Each row comes from the steps of one path. Every step used is in the known rows, and no mark comes twice. Write the path behind each row, first mark first.
Known rows:
lopav-regi-letus: [ 10 -12  -3  -1   4 -21   8  10  21  -5  -8  -3  15  23   8 -11  -2   8
 -10 -20  11  -6  -3   9   4]
lopav-fimok-segaf-regi-letus-vofis: [ -7  -6  -8   2  10  -4  13   8  20 -13  -1 -23  10   6  11 -13   2  14
   7 -11  17  -9   0  -4  -2]
fimok-lopav-regi: [ 22 -14  13   5  -2  -3   7  11   8  12  -4   3  -1  29  11 -13  -8 -12
  -6 -15  27   4   6   9  -7]
romor-fimok-segaf-danirun-lopav: [-13 -16  18   6   3  -2  14 -12  12  17  17  -9  14   2  23 -13   6 -33
  12  16   3 -10  29   0 -15]
lopav-regi-letus-vofis: [  1  -7 -11  -8   0 -24  10  14  28 -18   0 -16  15  13  11 -15  -3   4
 -14 -11  21 -14 -13   9  -2]
segaf-danirun: [  4   3  20  -4   6 -18   5   4   4  -9  10 -15   2  10  17 -18   7 -22
   3  -1  -5 -12  12  -3  -8]
danirun-romor-fimok-segaf: [ -8   4  -7  15   2  -6   9 -10  26  30   7 -10  -9   5  27  20  16 -16
  12  -1  -4   8  14  -7  -8]
fimok-romor-danirun-lopav-regi-letus: [  0 -26  -1  -6   0  -5   4   2  39   8   7  13   8  31  -3 -18   3   9
 -19   2   2 -11 -14   7   9]
romor-danirun: [  7   9  11  12  19  -5   0   5  12   7  25   4   3  14  10 -12  -1   2
  -8   3 -18   1  -3  -5   2]
danirun-lopav-fimok-romor: [  4  12  17 -15   0  15  -6 -10  12   4   2  13  -2  14   0  -1   6  -3
 -21   0  11  -8   6   6 -15]
regi-letus-vofis: [ -1   7   7  -7  -2 -28   3   5  23 -24  11 -16  14   6  19 -11  -3   4
 -11  -5   5 -17 -14   0  -4]
danirun-romor-fimok: [ -3  11  -1  10  -2  -2   4  -8  27  20  12  -6 -14   5  18  19  10 -11
  -3   2  -9   2   3   1  -7]
lopav-danirun-romor-fimok-segaf-regi: [ -9  -2  -9  10   0  19  19  -1  39  26  -3 -13 -13   7  12   9  17   0
  22  -6   1  13  13   1  -3]
segaf-fimok-lopav: [ 15 -10  29   4   5   6   4  -1   2   0   9   0   0  31  20 -11  -6 -14
   4 -13   2   4  17  -7   2]
romor-fimok-segaf: [  1   2   8  14   7  -9  12  -5  17  17  11  -7   3   7  21  -1   5 -14
  11   7  -1   5  24  -3 -16]
danirun-lopav-fimok: [  2  13  16  -3  15  19  -4  -8  -1   6   5  14  17   5   7   0  -5   3
 -21  -9  11  -5   9   8 -10]
lopav-regi: [ 13   0  -3   5  11  -8   6  11  15   3  -4   1   8  17  11 -10   1  -6
 -11 -14  10   5   7  11  -6]
vofis-letus: [ 14  28  26   4  10 -20  -1   0  21  -1   4 -10  10   2  17  -6   9 -12
 -13 -17  -9  -7  -4   5  -6]
romor-danirun-lopav: [  0   3  17  12  19   8  -4  -5  14  12  27  17  20   9  14 -12  -6   0
 -18   6 -14  -2  -4   3   2]
romor-fimok: [  6  10  14   9   3  -6   9  -2  18   6  16  -4  -3   7  13  -2  -2  -8
  -3  10  -5   0  13   5 -16]
danirun-romor-fimok-segaf-regi-letus: [-11 -19 -11  22  -5  -8  13  -5  42  20   1 -17  -5  12  22   8  11   2
  19  -8 -10   5   4  -2   9]
danirun-lopav-regi-letus-vofis: [ -6 -14  -4  -8   0 -10   6   4  30 -12   2  -3  31   7  15 -15  -7   2
 -24  -8  24 -17 -15  16  -1]
fimok-romor-danirun-lopav: [  2   1  17   0   4   2  -5  -6  28  11  22  16   1  19   7 -13   6  -6
 -18  14 -14  -3  -7   1  -2]
lopav-fimok-romor: [ 11  17  11 -14   1   1  -1   0  10  -1  -1   1 -19  20  -2  -1  12  -1
 -10  -2   7  -5   7  -1 -17]
fimok-romor-danirun-lopav-regi: [  4 -14  -2   0   7   7   2   2  33  17  11  16   2  26   1 -18   6  -5
 -20   9   1  -1  -5  11   0]
segaf-danirun-romor-fimok-lopav: [ -2 -14  19   2 -18   0  11  -5  13  23  15 -18 -30  16  16   4   6 -33
  12   9   9 -10   9  -4  -8]
regi-lopav-danirun-romor: [  2   1   3 -15  -5   0 -11  -1   9   7 -11   7 -11  14   5  18  14  17
  -2 -22   2  -6 -11   0   8]

Write each row's path:
[ -3 -18  -7   3  -1   6  -4   1  19  16 -18  -1  -6  15  13   9  19  16
  19 -26   0   7   0  -2  15]
fimok-segaf-regi-lopav-danirun-romor
[ 10   6  18 -10 -13  13   5   1  14  18  -3   1 -16  20   9  13   6  -4
   1 -22  21   2  -8  -2  -2]
fimok-lopav-danirun-romor
[  8  -6   7 -12   6   2 -13   0   1   7   8  12 -26  27 -16  -5  10  21
  -7   7  -6 -14  -5  -8   1]
regi-lopav-fimok-romor-danirun
[-11 -17  -5 -10   7  -5  -7  -7 -13  16 -10 -11 -16  11  12  14  24  -6
  18 -17   8 -15  13 -15   5]
regi-lopav-fimok-segaf-danirun-romor
[  2 -12  -2  11  22  12   3   4  19  18  15  17  21  16   8 -17  -4   1
 -21   0   1   1  -2  12   5]
romor-danirun-lopav-regi
[ -2   8  11   4  26  26  -2  -6   2  15  22  18  13   7  -1  -6  -6  11
 -20   2   0  -5   0   2  -2]
romor-danirun-lopav-fimok
[  5  12   6   3  20   2   6  -2  -3  10  -1  -3   6  10  13   1   7  -2
   5 -14  12   4  20  -7 -12]
lopav-fimok-segaf
[  8 -17   2   0   8  11 -11   6  12   5   6   9 -29  30 -17 -15   7  26
  -1   7 -13  -7  -5  -2   9]
segaf-regi-lopav-fimok-romor-danirun
[  8  13   6  -7  12   7   1   3  13   8  15   4 -23  22 -11  -8  10   7
 -10   9  -5  -5  -1  -8  -8]
lopav-fimok-romor-danirun
[ -8 -25 -11  23  -3  -2  -3  -6  24  27  -2  -6 -14  12  21  12  14   3
  20  -2 -12   7  10   0   9]
danirun-romor-fimok-segaf-regi-lopav
[ -3  -1  20 -23  -3   9   0  -7   6  -2   4  -1  -8  15  -1 -14  13 -20
  -9   8  11 -21  12   2 -15]
segaf-danirun-lopav-fimok-romor
[  3 -29  -3   5 -20  -4  14   1  30  26  -4  -7 -16  28   7  11  -3  -3
   0 -10  25  -4  -6   7   3]
danirun-romor-fimok-lopav-regi-letus
[  7 -16  -4  10 -13   8  13   2  25  35   0  -3 -22  24  11  12   0 -16
  -1  -4  24   6   4   9  -6]
danirun-romor-fimok-lopav-regi
[ -1 -19   9 -11  11  -9  -2  -1 -22   3  -7  -9  -4  14   6  -7  13  -4
  18  -9  11 -18  23 -11  -4]
regi-lopav-fimok-segaf-danirun
[ -4  17   0  -6  -6  14  12  -3  29  17   5  -5 -16   5   4  18  12   1
   2  -2   3   1   2   3 -10]
lopav-danirun-romor-fimok
[ -8  -7 -12  28   4   3  10  -6  37  29   5 -13 -10   7  26  10  15 -11
  17  -1 -11  15  14   0  -1]
danirun-romor-fimok-segaf-regi
[  5 -19   8   1   5   2   0   7  10   3 -14   2   5  18   7 -12   7  18
  20 -19   3   3  10   1   6]
fimok-segaf-regi-lopav-danirun
[ 10 -10   6   5  11   8 -11   5  -4  -3  -6   6  -4  16  -4  -7  -2  25
  -1 -12  -1  -4   5   7   5]
segaf-regi-lopav-fimok
[ -5   5   6  -2   2 -13   1  -2  13   4   7 -17  -9   8  22   4  19 -25
   2  -8  -8  -9   2  -6   1]
segaf-danirun-romor
[  4 -31   3  -9  -4  -6  15  11  20 -16   1 -16   8  33  14 -20 -10  -5
  -2 -17  28 -13  -2   0   7]
segaf-fimok-lopav-regi-letus-vofis
[ 10   7  11   1   6 -11  -1   3  26   6  20   4 -16  24   4 -14  12  -4
  -8  11 -18  -1  -5  -7  -4]
fimok-romor-danirun
[ 11   0  11  -8  10  -1 -13  -1 -15  -1  -4  10  -4  15  -2   3  -1  19
  -7 -12   6 -10   5   1  -2]
regi-lopav-fimok
[ 18   4  33 -11  -9   8   8   7   5   5   0   4  -5  23   4  -8  -6  -1
   1 -14  24   0   2   1 -11]
fimok-lopav-danirun
[-13 -25   0 -16  -2 -15  11   7  24 -19   5 -19  26   8  14 -27  -2 -15
 -14  -1  24 -31  -8  12   0]
segaf-danirun-lopav-regi-letus-vofis
[ -6 -26   2   1  13  -3  11   0   9  14  -4  -5  25  12  23 -20   9 -30
   4  -8  18  -6  22   6  -4]
fimok-segaf-danirun-lopav-regi
[  4  -3  16 -12  -3  25   8  -2  14  11  -2  -1 -14  29  12  10   8  -6
   8 -27  12   4   5  -9   8]
segaf-fimok-lopav-danirun-romor
[  5  -2  15  11 -16   4   6  -7  20  30  12  -4 -24  16  17  17   0 -16
   2   1   8   3   2   0  -8]
danirun-romor-fimok-lopav
[-11   2  -5  -5  12   1   8  -6  -1  18  -3 -20 -11   6  16  11  24 -20
  15 -15  10  -7  16 -15  -4]
lopav-fimok-segaf-danirun-romor
[  3 -25   3  -4 -19 -12  20  12  28   0   8 -18  -5  21   4 -14 -15  -4
  -4   6  37 -16  -6   9 -11]
romor-fimok-lopav-regi-letus-vofis
[  1  20   2 -11   0   7   3   0  22   8  -4  -1  -7   9  11  15  15   3
  -4 -20   3   2  -6  -1  -1]
lopav-danirun-romor
[ -3 -21   4  21   1 -12  16   0  33   7   5 -14   7  15  16 -12  -1   5
  19   0  -8   2  14   1   0]
romor-fimok-segaf-regi-letus
[ 11 -13   7  -8  -4   3 -13   3   9  -4 -10   4 -24  26 -10 -10   9  19
  -2  -4  -1  -6   2   5  -1]
segaf-regi-lopav-fimok-romor
